Each row was made from one path, in order. Every step used is in the known rows, and no mark comes twice. Write each row's path.
In the rows, zero is written as 128.
Known rows
kuviz > vuga > gabila > ketodu: [155 175  92 148 173 115  88 149 141 135 147 104 111 106 135 104 137 123
 166 189 158 111 157 146 134 138 149  88 134 219 127 162  62 113 124 119
 109  99 135 130 130]
sikep > noruda: [113 194 148 116 125 127 133 151 143 146 111 145 171 140  99 143 121 161
  95 141 132 122 135 133  87  78  72 135 127  85 145 134 120 167 123 159
 136 131 142 146 102]
tebalav > gabila > vuga > kuviz > diro: [178  75 117  89 152 134 151 147 133 148 128  85 141 122 112 105 118 141
 168 132 145 132 101 153 137 152  92  78 106 236 116 186  64 121  88  93
 113 122 182 164 152]
lani > noruda: [134 152 119 108 136 107 154 152 133 152  97 140 173 118 100 135 123 155
 121 146 117 101 124 141  65 125  89  99 131  87 134 123 143 185 117 131
 122 123 156 124  91]
sikep > noruda > nofasi > gabila > vuga > kuviz > diro: [153  85 159  82 152 154 193 136 142 168  83  53 144  97 102 153 152 107
 146 127 135 164 123 156 108 119  90 151  81 214 105 162  57 103  95  92
 115 133 191 116 143]
botu > lani: [137 159 130 174 111 112 102 139 124 150 127 170 171 128 111  92  96 130
 114 108 130  71  98 145  93 121 102  73 130 121 127  94 182 107 126 143
 153 155 114 161 130]
zagan > gabila > vuga: [138 112 112  97 150 104  87 143 114 181 123 179 147 134 144  85  84 125
 137 107 116  99 135 155 133 139 135 132 114 149 109 112 119 128 109 112
 120  73 144 201 103]
zagan > gabila > vuga > kuviz > diro: [164  77 128  79 161 127 150 152 129 189 133  88 144 108 116 103 110 103
 175 110 124 116  99 163 133 157 116 103  83 221 117 171 118 117  92  82
 120  83 221 169 135]
tebalav > gabila > ketodu: [161 170 103 158 141 117  93 163 117 111 162 140 135 158 149 121 120 151
 143 172 144 113 158 145 150 132 157  93 175 152 155 154  29 134 129 143
 129 123 120 119 170]
vuga > kuviz > diro > gabila > ketodu > gesag: [185 179 132 110 183 149 163 155 183 123 146  63 117 199 141 121 101 135
 205 161 137  99 117 127 119 165 158 102  62 183 182 184 129  86 139  74
 111 116 193  99 152]
lani > botu: [129 129 127 128 111 114 106 142  93 147 107 171 135 146 136 128 116 143
  86 166 129 106 127  92 117 105 124  65 133  41 129 160 165 146 116 163
 168 155 174  94 132]
zagan > gabila > nofasi > noruda: [ 96 113 161 114 158  94 168 129 106 154  76 124 175 106 146 161 136  89
 131  82  95 146 131 142 107 153 155 232 138  85 119 106 127 142 142 131
 157 124 153 118 112]
vuga > gabila > tebalav: [104 101 112 149 107 123  62 108  94  91 185 144  83 139 145 105 116 119
 116 137 116 137 133 130 163 126 167  72 104 114 171 155 158  94 118  98
 105 111 107 153 108]
vuga > gabila: [120 135 111 139 142 101  91 118 113 117 176 146 102 131 132 105 136 108
 136 151 131 124 154 131 127 119 157  98 129 113 146 133 152 144 157 125
 145 138  95 146 138]
vame > tebalav > gabila > vuga > kuviz: [130  64 119 101  96 147  92  79  82 143 128 106 124 129 114 101 101 160
 142 108  96 144 117 151 161 140  89  74 135 168 105 132 113 125  70  84
 101 152 136 180 120]
nobes > povur > noruda > nofasi > gabila > vuga > kuviz > diro: [157  71 150  99 149 144 169  90 146 152  98  45 127  81 106 144 153  83
 139  83 131 153  98 136 135 154 108 153  86 226  77 147  76 120  92  99
  99 123 152 115 171]
vame > tebalav: [ 88 122 114 143  85 137  86 105 103 109 169 176 150 131 126 137  79 127
  92 138  98 117 100 117 162  99 124  70 144  68 148 114 151 156 131 138
 146 135 125 175 102]
ketodu > gabila > vuga: [142 144 121 117 131 121  77 149 133 155 111 171 181 145 158  83 104 166
 124 108 121 126 124 136 119 145 116 118 105 142 135 119 109  99 119 126
  97 104 106 201 108]
diro > kuviz > vuga > gabila: [152 116 100 129 147 123  88 103 125 150 141  92  78  85 111  60 140 121
 184 168 127 140 151 155 120 124 114 142 111 201 111 128 165 123 120 101
 132 137 135 140  95]
vame > tebalav > gabila > zagan: [131  97 105 134  86 123  97 134  92  87 133 149 137 181 145 125  83 146
 141 129 152 129 165 103 184 104 150  79 165 111 154 137  79 129 110 115
 149 135 109 181 122]
vame > tebalav > gabila: [105 101 115 140 109 122  57  96  97  77 167 182 128 142 125 120  98 144
 121 146 109 147 132 131 190 108 134  72 165  93 144 119 104 151 115 125
 160 158  95 194 141]
nobes > povur: [118 157 120 165  89 124  99  90 150 146 177 189 123 127 128 111 116 121
 105 106 110 103  94 123 113 124 136  78 134 101 130 111 161 166 161 165
 133 121  84 138 181]
ketodu > gesag > veta: [128 139 134 149 127 172 150 145 176 121 139 177 112 167 105  88 129 166
 138 144 144 104 149 132  68 142  66 107 118 107 144 130 206 120 171 134
 134 133 105 157  98]
ketodu > gabila > tebalav > vame: [104 103 105 127  96 150  49 137 128  93 170 174 177 174 134 117 114 164
  80 124 123 156 121 113 168 103 162  46 113  77 184 164 219  89 104 136
 132 110 109 209 108]
vofa > lani > noruda > povur > nobes: [119 177 142 106 104  89 141 118 139 123 118 185  91 121  92 101 146 167
  93  77 114 112  98 116 140 112  92  86 144 128  85  58 206 181 116 126
  76 115 118  88 138]
noruda > sikep: [128 175  93 145 127 123 104 148 122 133 171 132  89  80 134 144 125 122
 126 186 120 109  96 124 113 132 115 109 157  72 118 123 138 179 139 173
 147 123  94 130 108]
noruda > nofasi: [130 129 122 152 109 130 157 129 144 134 145 151 111 104 147 130 126  84
  86 162 109 129 134 164 117 108 132 136 128  90 125 117 133 164 175 162
 161 144 105  86 127]
ketodu > gabila: [126 161 133 150 128 117  77 149 134 129 156 178 166 143 147  98 131 146
 125 120 117 140 137 131 123 137 145 129 113  84 170 121 157 119 157 141
 144 132 106 169 142]
ketodu > gabila > nofasi > noruda > povur > nobes: [ 93 169 172 111 111  98 150  96 131 110 104 174  94 114 122 120 186 132
  84  48  93 161 114  77 169 146 139 195 135  88 107  54 175 130 151 145
  93 131  83  59 147]
vame > tebalav > gabila > nofasi > noruda > povur: [ 76  90 173 114 118 120 133  47 121  89 119 115 117 114 140 156 141 125
 117  95  46 173  81 113 175 141 140 130 167  93 101  63 118 141 136 129
 128 153  72 125 148]
nofasi > gabila > vuga > kuviz > diro: [163  73 117  96 142 146 153 153 124 164 134  92 152 117 110 131 125 125
 168 113 155 131 104 126 118 147 107 110  95 217 115 170  75 101 108  82
 107 116 195 151 156]
sikep > noruda > povur > nobes: [103 211 157  98  96 114 137 109 145 120 141 192  65 131  71 109 155 159
  62  98 116 121 124  83 160  77  84 125 136  97 108  74 174 174 128 160
  93 111 104  78 134]
povur > nobes: [125 182 103 132  89 104 129 149 113 118 148 231  97 133  93 107 125 139
  70 105 165 100 146  89 154 100 109 132 143  91 126 114 156 171 142 160
 115 123 129  90 124]
veta > gesag: [134 165 114 160 107 142 136 173 183 120 136 203 112 143 120 114  84 132
  92 138 146 102 116 109  83 147 120  75 103  68 123 164 174 170 192 154
 125 118 120 144  97]
gabila > ketodu > gesag > veta: [147 173 129 164 135 175 152 167 173 128 138 145 121 176 121  99 129 167
 146 163 150  94 155 137  75 149  90  95 134 139 156 147 151 100 160 134
 113 113 124 123 110]
lani > vofa: [108 166 128 146 124 150 144 145 132 176 164 141  73 148 122  95  97 153
  87 160 127  86 130 155  99 114  81 105 131  50 123 125 130 164 121 142
 154 121 138 107 170]
vuga > kuviz > diro > gabila: [160 114 130 108 167 131 132 133 141 131 161  79 117 159 114 128 133 110
 207 146 152 104 110 129 141 130 149 119  85 184 153 142 122 110 114  97
 158 139 195 128 162]
gabila > nofasi: [107 114 126 148 116 116 171 134 119 128 123 155 153 104 171 161 103 113
  92 124 134 113 123 157 112 131 146 163 158  94 128 132 162 148 177 166
 145 131 116 112 147]
nobes > povur > noruda > nofasi > gabila > ketodu: [138 160 136 170 136 129 112 103 131 116 130 102 121 113 141 166 159  87
 111 120 127 136 155 123 143 132 177 176 152 138 116 110  44 127 142 145
 116 125  91  65 189]
vame > tebalav > gabila > vuga: [122  89 104 107 118 124  61 102 100 105 121 177 149 146 136 101  74 163
 119 131 114 133 121 135 178 119 107  71 151 146 111 117  59 128  81 112
 112 126  96 224 109]

Which path is each row?
[118 173 136 138 120 112 106  93 146 120 129 136 151 115 103 130 122 128
  83  83 130 104 101 110 125 125  96 139 136 101 109 114 147 189 118 166
 115 115  93 142 137] -> nobes > povur > noruda
[ 99  50  97 132  87 163  88 116 115  85 163 162 129 146 128 156 127 115
  69 139 135 168 143 114 168  84 177  89 133  83 145 150 177  99 127 130
 150 133 100 149 128] -> noruda > nofasi > gabila > tebalav > vame
[ 86 117 134 125 143 119 123  91  88  86  96  85 117  60 141 195 142 113
 135 152  83 177  90 119 154 152 127 166 187  64 101 103  76 158 101 150
 153 167  76 136  96] -> vame > tebalav > gabila > nofasi > noruda > sikep
[165 124 108  83 185 116 109 153 155 133 113 135 160 171 143 110  87 136
 178 148 169  81 103 120 142 123 136 110  89 215 128 128  46  91  94 109
 118  90 158 193 122] -> kuviz > diro > gabila > vuga
[140  85 129 123 132 149  99 123 117 102 174  84 100 164 128 127 115 123
 181 132 137 120  91 124 175 138 159  87  65 175 178 163 133  63  78  72
 114 112 194 139 130] -> vuga > kuviz > diro > gabila > tebalav
[143 159 138 135 139 100 139 142 129 162  66 138 194 112  84 107 116 150
 128 115 117  76 101 154  51 130  78  68 124 110 122  87 181 136  88 121
 130 148 141 141  97] -> botu > lani > noruda
[136  83 143 115 166 125 182 119 129 120 123  69 127 125 159 167 128  94
 182 127 150 114 112 156 141 147 177 173 110 175 138 142 146 100 135 111
 157 146 175 103 179] -> vuga > kuviz > diro > gabila > nofasi
[179 160 121 128 174 135 133 158 138 137 163  49 131 170 136 142 130 116
 208 167 152  88 119 134 147 139 178 100 111 215 168 160  56  88 103 101
 128 114 210  91 173] -> vuga > kuviz > diro > gabila > ketodu
[ 95 162 155 107  99 102 186  95 128 114 108 171  79 107 106 139 164 124
  71  63 105 135 104  74 157 127 120 177 155  94  86  63 160 159 152 157
  91 126 100  38 136] -> gabila > nofasi > noruda > povur > nobes
[144 171 115 146 153 105  92 169 111 158 167 145 142 142 151 118 110 106
 146 146 117  97 155 156 142 139 190 122 145 133 158 135  97 128 136 129
 138  77 168 125 148] -> zagan > gabila > ketodu
[104  94  85 121  82 153  85 137 124  98 174 171 164 165 117 136  94 155
  62 138 137 126 108 109 157  84 137  35 135  82 161 174 207 124 104 148
 131 105 127 183  93] -> gabila > tebalav > vame
[180 109 118 104 140 131 167 167 132 133 130  56 126 196 133 134 113 118
 220 129 189  90 142 100 140 125 165 115  94 193 161 157  96  91 104  89
 147 120 199 124 143] -> vuga > kuviz > diro > gabila > zagan
[ 96 130 167 120 119 117 181  88 147 132 115 107 128 108 141 157 150 118
 107  92  67 138  75 114 112 144 126 156 148  97  98  73 148 148 167 151
 117 130  96  84 140] -> gabila > nofasi > noruda > povur
[ 91  67 119 130  92 155  77  71 128  74 141 135 133 134 112 163 141 111
  54  94 129 170 126  99 179  93 164 114 130  89 119 135 183 119  98 141
 127 127  73 152 142] -> nobes > povur > noruda > nofasi > gabila > tebalav > vame
[127 189 108 120 156 113 110 147 122 109 132  84 111  69 111 162 131 129
 107 164 134 110  99 110 127 136  81 161 158  76  97 122 129 202 102 176
 131 120  97 135  70] -> povur > noruda > sikep
[135 124 142 130 102 137 170 157 123 132  82 114 131 157 137 166 140 114
 130 125 169 152 206 109 108  83 148 188 130 106 136 125  66 114 146 127
 151 144 121 100 132] -> sikep > noruda > nofasi > gabila > zagan
[ 99  82  87 117 108 136  62 111 111  84 184 146 126 160 122 121 117 132
  87 145 136 144 135 111 169  87 171  25 129  99 164 175 215 109 103 123
 133 117 100 188 106] -> vuga > gabila > tebalav > vame
[104 157 128 128 143 116 171 134 111 132  92  81 129  54 144 197 148 107
 124 147 105 142  86 118  90 155 112 193 167  65  99 115 105 168 132 175
 141 145 102  92  87] -> gabila > nofasi > noruda > sikep
[122 131 174  77 143 113 201  80 136 112 109  88  58 122  93 144 189 106
 151  64 118 136  91  77 181 144 140 187 112 166  95  76 150 118 115 109
 102 139 155  27 166] -> vuga > kuviz > diro > gabila > nofasi > noruda > povur > nobes
[132 162 172 153 152 189 168 144 180 123  92 117 106 160 114 134 175 144
 145 166 143 152 198 148  70 125  96 166 122 132 143 126 109  80 156 122
 125 142 107  93 124] -> sikep > noruda > nofasi > gabila > ketodu > gesag > veta
[115 168 158 126 125 134 172 128 157 144  99 127 132 110 123 151 142 108
  77 161 108 146 147 169  98  77  95 162 119  83 127 117 114 167 144 166
 154 151 120  90 105] -> sikep > noruda > nofasi
[144 112 101 144  93 126 128 176 103 128 132 153 143 178 141 142 110 136
 153 110 191 114 184  76 121 113 164 145 145 114 148 133  87 110 157 117
 141 124 127 139 145] -> nofasi > gabila > zagan
[111 189 143 105  97 105 147 105 133 121 135 183  75 131  73 110 166 141
  83  75 102 127 102  55 158 116  97 135 139  91  96  62 145 171 138 149
  90 121 108  60 120] -> nofasi > noruda > povur > nobes
[ 98  67  89 127  86 157  62 133 105  87 176 182 157 169 113 150 112 153
  85 125 151 149 134  88 162  87 163  68 139  87 156 161 184  96 114 126
 137 119 114 187 127] -> nofasi > gabila > tebalav > vame
[132  84 100 141 112 143  59  95 103 121 154  94  64  97 126  64 122 130
 157 151 113 148 129 149 157 130 127 112  86 192 140 149 171  76  85  74
  91 111 141 145  71] -> diro > kuviz > vuga > gabila > tebalav
[161 129  95 133 113 145 115 135 145 173 124 113 118  86 104  71 111 151
 156 160 126 116 116 154 101 118  67 156 115 190 103 124 158 139 117 127
 128 125 172 131  78] -> diro > kuviz > vuga
[134 178 147 151 139 141 137 152 130 134 116 109 137 130 141 175 156 112
 118 165 133 150 181 143 115  98 161 176 147 124 143 127  25 111 144 140
 132 138 128  65 161] -> sikep > noruda > nofasi > gabila > ketodu
[110 113 148 125 144 103 169 123 112 110  69 121 174 121 139 165 146 131
 128 105 121 162 133 133 114 148 125 203 166 100 118 123  67 144 137 142
 149 167 109 115 129] -> tebalav > gabila > nofasi > noruda
[145  64 127 114 100 155 148 101 102 179 116  93 104 105 128 125 143 112
 141 104 113 151 147 154 106 142 112 160 110 166  87 117 113 108 128  90
 108 154 139 102 142] -> noruda > nofasi > gabila > vuga > kuviz
[158 121  88 123 139 109 122 158 140 130 114 112 105 133 135  93 119 126
 177 151 193 114 181 113 129 124 137 104 118 200 120 160 104 115 126 103
 127 103 126 164 100] -> kuviz > vuga > gabila > zagan
[152 158 121 152 179 165 124 144 190 120 126 121  86 141 110  71 155 156
 189 185 166 113 178 147  88 164  90  91 115 215 129 156 140  80 143 103
 106 109 112 153  98] -> kuviz > vuga > gabila > ketodu > gesag > veta
[151 108 113 104  93 146 144 122 109 192 126  98 137 122 116 103 106 152
 133 102 114 109 110 150  96 143  73 105 116 167 103 142 144 135 107 107
  89 123 168 135 111] -> gabila > vuga > kuviz
[ 99 140 168 133 142 111 157 132 123 131  68 122 207 115 156 160 153 127
 120  81  98 171 123 125  98 160 138 219 127  77 142 112 119 115 148 144
 138 153 119 119 117] -> ketodu > gabila > nofasi > noruda
[114  98 116 135 167 103 139 110 136 119 108 125 107  62 161 127 135  99
 138 147 156 139 149 168 129 146 151 161 133 182  97 143 152 126 157 127
 138 129 102 143 136] -> kuviz > vuga > gabila > nofasi
[126 129 136 148 104 106  90 151  98 139  99 167 169 151 159 126 102 158
  96 135 136 116 106 127 115 102 118  54 139  82 111 150 180 135 104 151
 164 166 178 128 146] -> vofa > lani > botu
[151 150 121 144 102 119 113 183 126 134 124 148 168 183 164 108 112 150
 147 107 158 124 168 105 126 129 161 126 118 105 177 139 128 100 145 128
 136 112 119 160 123] -> ketodu > gabila > zagan
[ 94 136 186 122 132 115 148  87 150 129 112 112 140 114 157 142 170 128
 123  78  54 167  85 115 124 162 147 168 129  92 119  66 155 119 168 141
 118 133  79 104 151] -> ketodu > gabila > nofasi > noruda > povur
[168  94 117  93 136 142 175 156 139 175 131  81 159 113 113 119 107 128
 148 125 142 111  80 144 113 144  81  77  90 222 118 182 100 124  99 103
 102 105 205 148 127] -> gabila > vuga > kuviz > diro
[118  92 127 144 132 106 142 124 111  97 119 161 131 115 172 145 116 131
 116 130 143 139 150 168 143 140 157 167 176 112 124 135 120 143 162 152
 159 154  87 132 176] -> tebalav > gabila > nofasi
[100 134 147 127 127 112 193 133 121 139  72 117 191 110 141 178 131 117
 106  95 114 139 110 123  85 139 115 205 148  84 119 121 103 151 150 155
 136 147 137  96 104] -> gabila > nofasi > noruda
[105 135 152 115 162 107 164 114 122 119  70 102 170 146 146 175 137 115
 157 103 125 127 123 112 107 137 152 229 135  96 126  90  92 120 135 136
 150 160 133 102 116] -> diro > gabila > nofasi > noruda
[128 142 137 128 136 120 161 127 139 112 104 104 134  96 125 148 133  93
  71 139 125 128 137 152 130 112 101 192 129  90 105 118 123 188 135 165
 145 139 109  91  94] -> povur > noruda > nofasi
[143 164 107 166 128 131  94 165 107 130 166 147 148 151 144 153 128 133
 144 148 154 113 161 111 124 127 177 130 162 134 153 135  44 107 157 129
 123 118 137 105 176] -> nofasi > gabila > ketodu
[ 94  97 152 146  94 156 103 113 109 103 125 142 107 127 134 159 140 119
  92 130 116 179 153 133 141  97 144 163 100  89 152 130 103  86 119 108
 118 136 116 115 117] -> sikep > noruda > nofasi > gabila > tebalav
[106 110 168 117 135 109 159  77 139 107 114 114 110 117 141 144 162 134
 128  98  73 160  96 120 138 152 135 158 162 113  97  74 112 146 156 142
 129 148  73 100 164] -> tebalav > gabila > nofasi > noruda > povur
[ 97  84 143 165  90 143  81  69 111  83 142 136  90 109 137 150 142  93
  84  84 112 165 125 115 170 132 160 163 104 101 125 113 122 102 117 114
 102 124  77 112 146] -> nobes > povur > noruda > nofasi > gabila > tebalav
[156 110 124 119 131 140 176 156 140 154 169  85 142 109 103 135 128 111
 148 138 138 118  87 140 113 137 104  84 101 173 145 184 136 144 130 117
 140 124 208 119 152] -> vuga > kuviz > diro
[101 101 128 142 144  99 145 107 104 108 135 129 113  99 175 143 130  89
 120 132 133 133 154 161 127 136 184 156 150 114 131 134 170 132 174 136
 146 145  86 116 158] -> vuga > gabila > nofasi
[168 143 123 151 165 180 128 126 169 141 121  74  66 134 107  50 155 155
 207 184 139 125 176 159  82 156  84 125 113 224 133 142 171  67 127  90
 101 125 133 119  84] -> diro > kuviz > vuga > gabila > ketodu > gesag > veta
[124 130 124 116 171 122 149  97 109 145  73  11  72  13 130 144 176  97
 186 167  95 171 105 143  98 160 109 226 147 152  74 109 127 136  99 129
 131 156 111  89  58] -> diro > kuviz > vuga > gabila > nofasi > noruda > sikep
[142 154 140 152 164 160 126 160 161 140 143 152 107 170 125  85 134 142
 170 149 131 101 176 154  94 162 126 116 124 139 156 133 173  91 153 115
 131  92 136 145 116] -> zagan > gabila > ketodu > gesag > veta
[145 106 126 132 115 123 163 157 110 108  84  97 132 146 141 162 134  99
 124 109 182 137 197  96 136 113 151 213 138 110 116 122  72 130 140 124
 142 135 113  98 119] -> povur > noruda > nofasi > gabila > zagan
